Each row was made from one walk, in order. Every step used is in the known rows, and no mark comes twice. Write each row's walk.
Known rows:
B, Z: [ 0.85 -2.04 -0.74  1.01 -0.51  0.25 -4.26 -0.92 -3.47  3.56 -0.05  1.38
 -2.27  2.47  4.49  0.64  1.73  0.16 -0.17 -0.10 -1.23]
Z, C, R, S, Y: [-0.24  3.26  1.42 -1.11  4.35 -0.13  2.09 -1.60 -1.71 -1.61  1.67 -1.77
  2.77 -0.02 -4.39 -1.21 -0.44  2.97  2.39  0.81 -1.22]
Y, C, R, L: [-0.99 -1.43  1.93  1.74 -0.79  1.48 -0.45  3.62  3.11 -2.55 -1.67  0.78
 -1.30  4.17 -2.19 -2.10 -2.15 -0.31  6.12 -0.09  0.47]
Y, C, Z, B, R, L: [-0.62 -5.23 -0.01  1.66 -2.12 -1.77 -4.04  2.70  2.95 -2.44 -1.11  1.05
  0.66  0.97  3.65 -1.78 -0.85 -0.99 -0.38 -0.20  1.45]
C, Z: [ 0.64  0.63 -2.65  1.72  0.08 -1.00  1.60 -0.22 -0.42  1.73 -0.62 -0.29
 -1.26  0.60  3.34  1.74  2.63  0.33  1.25  0.30 -2.46]
B, Z, C, R, S: [-1.39  2.43  0.39 -0.47  3.90  2.34 -3.43 -0.28 -2.64  1.33 -1.67 -1.05
  0.20  3.11 -1.28 -1.45 -1.21  1.76 -1.06  0.39 -1.24]
C, Z, B, R, L, Y: [ 1.49 -2.99 -0.59  1.78 -3.17 -1.52 -5.19 -0.55  0.25  0.17 -0.72  0.49
  0.04 -1.61  1.81  0.99 -2.63 -2.21 -3.24 -1.88  2.10]
L, Y, C, Z, B: [ 1.08 -0.43 -1.35  0.25 -0.38  1.14 -1.70  2.56 -3.20 -2.12 -1.13 -1.91
 -0.04  1.07  1.99 -0.70  1.25 -1.69 -5.78 -0.83  1.17]
C, Z, B, R, S, Y: [ 1.72  0.51 -0.49 -0.95  0.61 -3.55 -0.85 -2.72 -1.52 -1.73  3.55 -0.68
  5.73 -2.52  1.18  0.78  1.14  2.42 -3.23  1.18 -1.89]
Z, B, R, L: [ 1.20 -6.21  0.55  1.45 -1.83 -2.98 -5.06 -0.43  1.48  1.68  0.18  1.94
 -1.46  0.50  1.68  0.70 -1.96 -1.11  1.20  0.15  1.16]
V, Y, S, R, L, Z: [-2.27  1.63 -1.64  1.08 -1.39  0.23  4.46  1.66  5.51  1.26 -0.75  1.64
 -4.53 -2.56 -0.63 -0.32  1.69 -1.49  1.15  1.75 -0.14]
L, Z, C, R, S, Y, V: [ 1.48  4.84  0.09 -3.86  4.37  0.24  4.95 -1.39  0.76  1.36  0.06 -3.75
  3.30 -2.61 -3.12 -2.68 -0.58  2.84 -2.70 -1.18 -0.26]
V, Y, C, R: [ 2.36 -0.74  0.18  1.35  1.90  2.63 -0.23  0.97  1.22 -2.96  0.56 -1.31
  0.04  3.03  0.69 -2.74  2.47  0.30  4.29  2.25  2.72]
L, Y, S: [ 0.14  2.75 -1.26 -0.77 -2.91  1.94  3.81 -1.12 -4.52  2.20  0.45  0.07
 -0.54  0.00 -0.07  4.78  1.05 -1.95 -1.19 -0.48 -1.43]
V, Y, S, R: [-1.92  3.06 -1.76  0.62  1.42  1.17  6.58 -0.03  1.09 -0.21  0.77  1.16
 -2.64 -1.92  0.95  2.60  4.73 -0.95  2.32  3.44 -1.36]
V, Y, S, R, L, Z, C: [-3.49  0.62 -1.80  0.29  1.05  0.51  3.74  1.89  4.96  1.38 -2.10  0.86
 -5.46 -3.06 -0.33 -2.37  1.52 -1.69  0.27  1.29  1.72]
B, R, S, Y: [ 1.04  0.01  1.15 -0.60 -0.58 -1.66 -0.06 -5.89 -3.31 -0.82  3.75  0.98
  4.88 -0.94  0.65  2.36  0.89  3.50  0.55  1.72 -0.89]
C, Z, B, R, L, Y, V: [ 2.12 -1.77 -0.63 -0.70 -3.78 -0.86 -2.28 -1.07  2.02  1.35 -0.92 -0.30
  1.50 -3.50  2.66  2.55 -2.01 -2.63 -3.82 -3.84  2.39]
V, Y, C, R, L: [ 0.89 -2.28  1.92  1.71 -0.79  2.09 -1.92  2.07  4.71 -3.06  0.36  0.17
 -1.53  3.29 -1.47 -2.88  0.31 -0.66  7.13  0.22  2.56]
C, Z, B, R, L: [ 0.67 -4.18 -1.12  2.01 -2.30 -3.39 -4.10  1.04  3.19  0.80 -0.59  0.86
 -0.40 -0.47  2.85  0.32 -1.30 -1.04  0.34 -0.34 -0.01]
S, Y: [ 1.78 -0.91 -0.03 -0.26 -0.01 -2.10  1.17 -1.94 -2.10  0.79  3.23  0.56
  0.58 -0.95  0.99  1.11  2.33  1.62  2.90  0.57 -1.43]
S, Y, C: [ 0.53 -1.64  0.86 -0.63 -0.29 -0.61  0.76  0.13 -2.46 -2.55  2.57  0.45
  1.69  0.78  2.05 -1.00  2.87  1.58  2.56  0.81  0.13]

Write each row's walk:
[ 1.40  0.34 -1.73  1.11  4.70  0.26  0.58  1.77  0.95  3.07 -3.51 -3.00
 -2.27  1.16 -0.40 -4.31 -1.47  0.54 -1.35  1.25  1.42] | L, Z, C, R
[-2.31  2.21  0.56 -0.27 -0.70  2.25  2.37  2.20  0.73 -0.10 -2.01 -0.80
 -1.57 -0.09 -5.17  0.79 -3.81 -2.89  2.48 -2.00  0.72] | Z, C, R, L, Y, S
[-0.38 -0.68 -0.28  0.73  3.99  1.23 -3.83  1.85 -1.38  1.95 -2.29 -0.90
 -1.71  2.32  1.44 -2.66 -1.04  0.29  0.56  0.34  0.94] | B, Z, C, R
[ 1.28 -1.45 -0.46 -0.90  0.77 -2.88 -0.41  3.35 -0.60 -3.59  2.45 -1.25
  2.48 -0.85  2.46 -2.69  2.99  0.45 -1.29  0.22 -0.51] | S, Y, C, Z, B
[-0.87 -2.41  0.23  2.31 -4.59  1.75 -3.08 -1.07 -0.19 -3.13 -1.70  1.13
  1.39  0.19  3.37  0.08 -1.75 -1.04 -1.10 -1.52  3.82] | B, R, L, Y, C, Z
[ 1.66 -0.77 -2.81  0.88  0.97 -2.44 -0.49  2.16 -0.14  1.97 -0.32 -1.10
 -1.57  0.45  2.31  1.16  2.22 -0.65 -1.82  0.40 -2.45] | C, Z, B
[ 0.48  2.05  0.88 -1.11 -0.08 -0.99  1.64 -4.09 -3.43 -0.22  3.75  0.49
  2.26 -0.06 -1.47  2.34  1.95  2.95  1.25  0.44 -3.43] | R, S, Y
[ 1.15  3.25  0.74 -3.86 -0.40 -0.55  4.80 -4.61 -1.79  0.99  3.76 -0.24
  3.88 -1.79 -0.69  4.02  2.61  2.15  0.51 -1.48 -3.10] | R, S, Y, V
[-1.79 -2.29  1.32  1.14  1.48  0.62 -5.88  2.64  1.88  1.58 -2.51  0.77
 -3.29  2.34 -0.35 -3.22 -3.23 -0.71  3.49 -1.73  0.87] | B, Z, C, R, L
[ 1.10  1.95  1.14  0.33  1.73  3.71  0.59 -1.14  0.24 -3.85  1.15 -1.40
  1.66  4.10 -2.28 -1.08  2.27  1.87  2.42  2.14  0.81] | V, Y, C, R, S
[ 2.46 -1.71 -0.43  1.29  0.87 -2.08 -2.38  4.06  4.30  2.96 -1.87 -1.05
 -3.22  2.07 -3.63 -3.47 -3.68 -1.25 -0.31 -0.25 -0.59] | C, R, L, Z, B
[ 0.22 -1.33  0.77  1.21 -3.94  1.02 -2.17 -2.01 -1.30  1.89 -0.57  1.49
 -3.16  0.87 -1.05  2.46 -1.59 -1.93  1.65 -2.37  0.63] | R, L, Y
[-4.63  1.54  0.04  2.95 -1.61  2.22  1.86  2.25  1.66 -4.49 -3.60  1.85
 -2.49 -0.84  0.32 -0.12 -0.59 -1.66 -1.11 -0.45  1.27] | S, R, L, Y, C, Z
[-1.89  1.85  0.58  0.12 -1.79  1.81  3.95 -1.32  1.81  1.05 -2.47  2.01
 -3.29 -3.12 -0.82  3.68 -1.14 -2.01 -0.78 -2.33  0.96] | S, R, L, Y, V
[-0.27  0.15  1.54 -1.44 -0.35  3.26 -3.68  0.49  0.80  2.29 -2.97 -0.63
 -1.33 -0.65 -0.97 -1.28 -3.98 -2.26 -0.85 -5.14  2.97] | B, Z, C, R, L, Y, V
[-3.74  3.71 -1.88  0.56  1.17  0.34  8.01  1.41 -0.54  0.38 -1.22  1.94
 -2.52 -1.10  0.31  3.65  2.50 -0.80  1.16  3.01 -3.60] | Y, S, R
[-0.61  1.00  1.74 -1.73 -0.46  0.42  1.69 -1.83 -3.52 -3.33  3.22  0.27
  3.57  1.60 -1.01  0.16  2.54  3.03  0.68  0.86 -1.71] | R, S, Y, C
[-0.65  2.38  1.77 -1.68  3.74  0.51 -2.37 -1.11 -2.68 -0.56  1.48 -1.16
  3.00  0.25 -2.30 -3.25 -0.86  3.14  0.13  0.07 -1.20] | B, Z, C, R, S, Y
[ 0.77 -5.61  1.58  0.89 -3.65  0.62 -6.15  0.27 -1.42 -2.31 -0.76  1.33
  0.74  1.00  1.19 -0.67 -2.86 -2.10 -2.91 -0.99  4.77] | Z, B, R, L, Y, C
[ 2.62 -0.21  0.94 -3.86  0.17 -2.39  0.86 -4.48 -1.72  0.44  3.93 -0.38
  5.90 -3.02  0.85  2.84  1.00  2.03 -3.28 -0.24 -0.57] | Z, B, R, S, Y, V
[-0.94 -0.13 -1.65  0.04 -0.26 -1.28  2.34  3.44  5.76  1.42 -0.26  1.00
 -4.88 -2.62 -1.32 -1.60  1.36 -2.52 -1.77  1.69 -0.22] | V, Y, S, R, L, Z, B
[-5.24  2.18 -0.29  1.02 -1.41 -0.22  6.12  2.21  3.09  0.07 -1.41  3.38
 -3.95 -0.84 -1.64  3.21  0.01 -1.78  3.96  1.23 -3.81] | Y, S, R, L
[-2.41  1.74  1.08 -0.82 -1.18  3.03 -2.15  2.52 -0.52  1.06 -2.09 -0.02
 -1.61  0.11 -3.03 -1.05 -4.12 -2.77  0.19 -3.00  0.76] | B, Z, C, R, L, Y, S
[ 2.74 -4.46 -1.10  1.07  0.57 -2.21 -3.39 -0.96 -1.63  2.05  0.38  0.27
  0.25  0.44  3.57  1.32  0.41 -0.27 -1.77  2.05  1.08] | Z, B, R
[ 2.16 -1.92  0.73 -1.85  0.23 -1.66 -2.48 -1.60 -2.81 -1.95  2.31 -0.79
  5.47 -0.02  1.07 -3.51  0.10  2.91 -7.21  2.21  1.56] | L, Z, B, R, S, Y, C
[ 2.18  1.51 -0.43 -3.38  0.32 -3.04  2.21 -3.25 -0.07 -0.61  3.39 -1.39
  6.75 -4.36  2.21  2.13  1.73  2.09 -4.23 -0.96 -1.79] | C, Z, B, R, S, Y, V
[-1.18  1.00  0.12 -0.28 -5.34  1.39  2.00 -0.37 -0.97  1.43  0.30  1.52
 -2.04  0.03 -2.32  4.31 -1.34 -3.09  1.50 -2.44 -1.67] | R, L, Y, S
[-1.26  2.98  0.15  0.26  4.40  1.82  1.49 -0.88 -1.17  0.41 -1.71 -1.82
 -0.06  2.98 -3.30  0.07 -0.87  1.85  1.40  1.46 -1.21] | Z, C, R, S
[ 0.91  3.50  0.22 -1.30  4.65 -0.40  1.85 -0.96 -0.86  0.29  0.21 -3.03
  2.28 -0.62 -3.73 -3.43 -1.12  3.45 -1.71  1.27 -0.39] | L, Z, C, R, S, Y
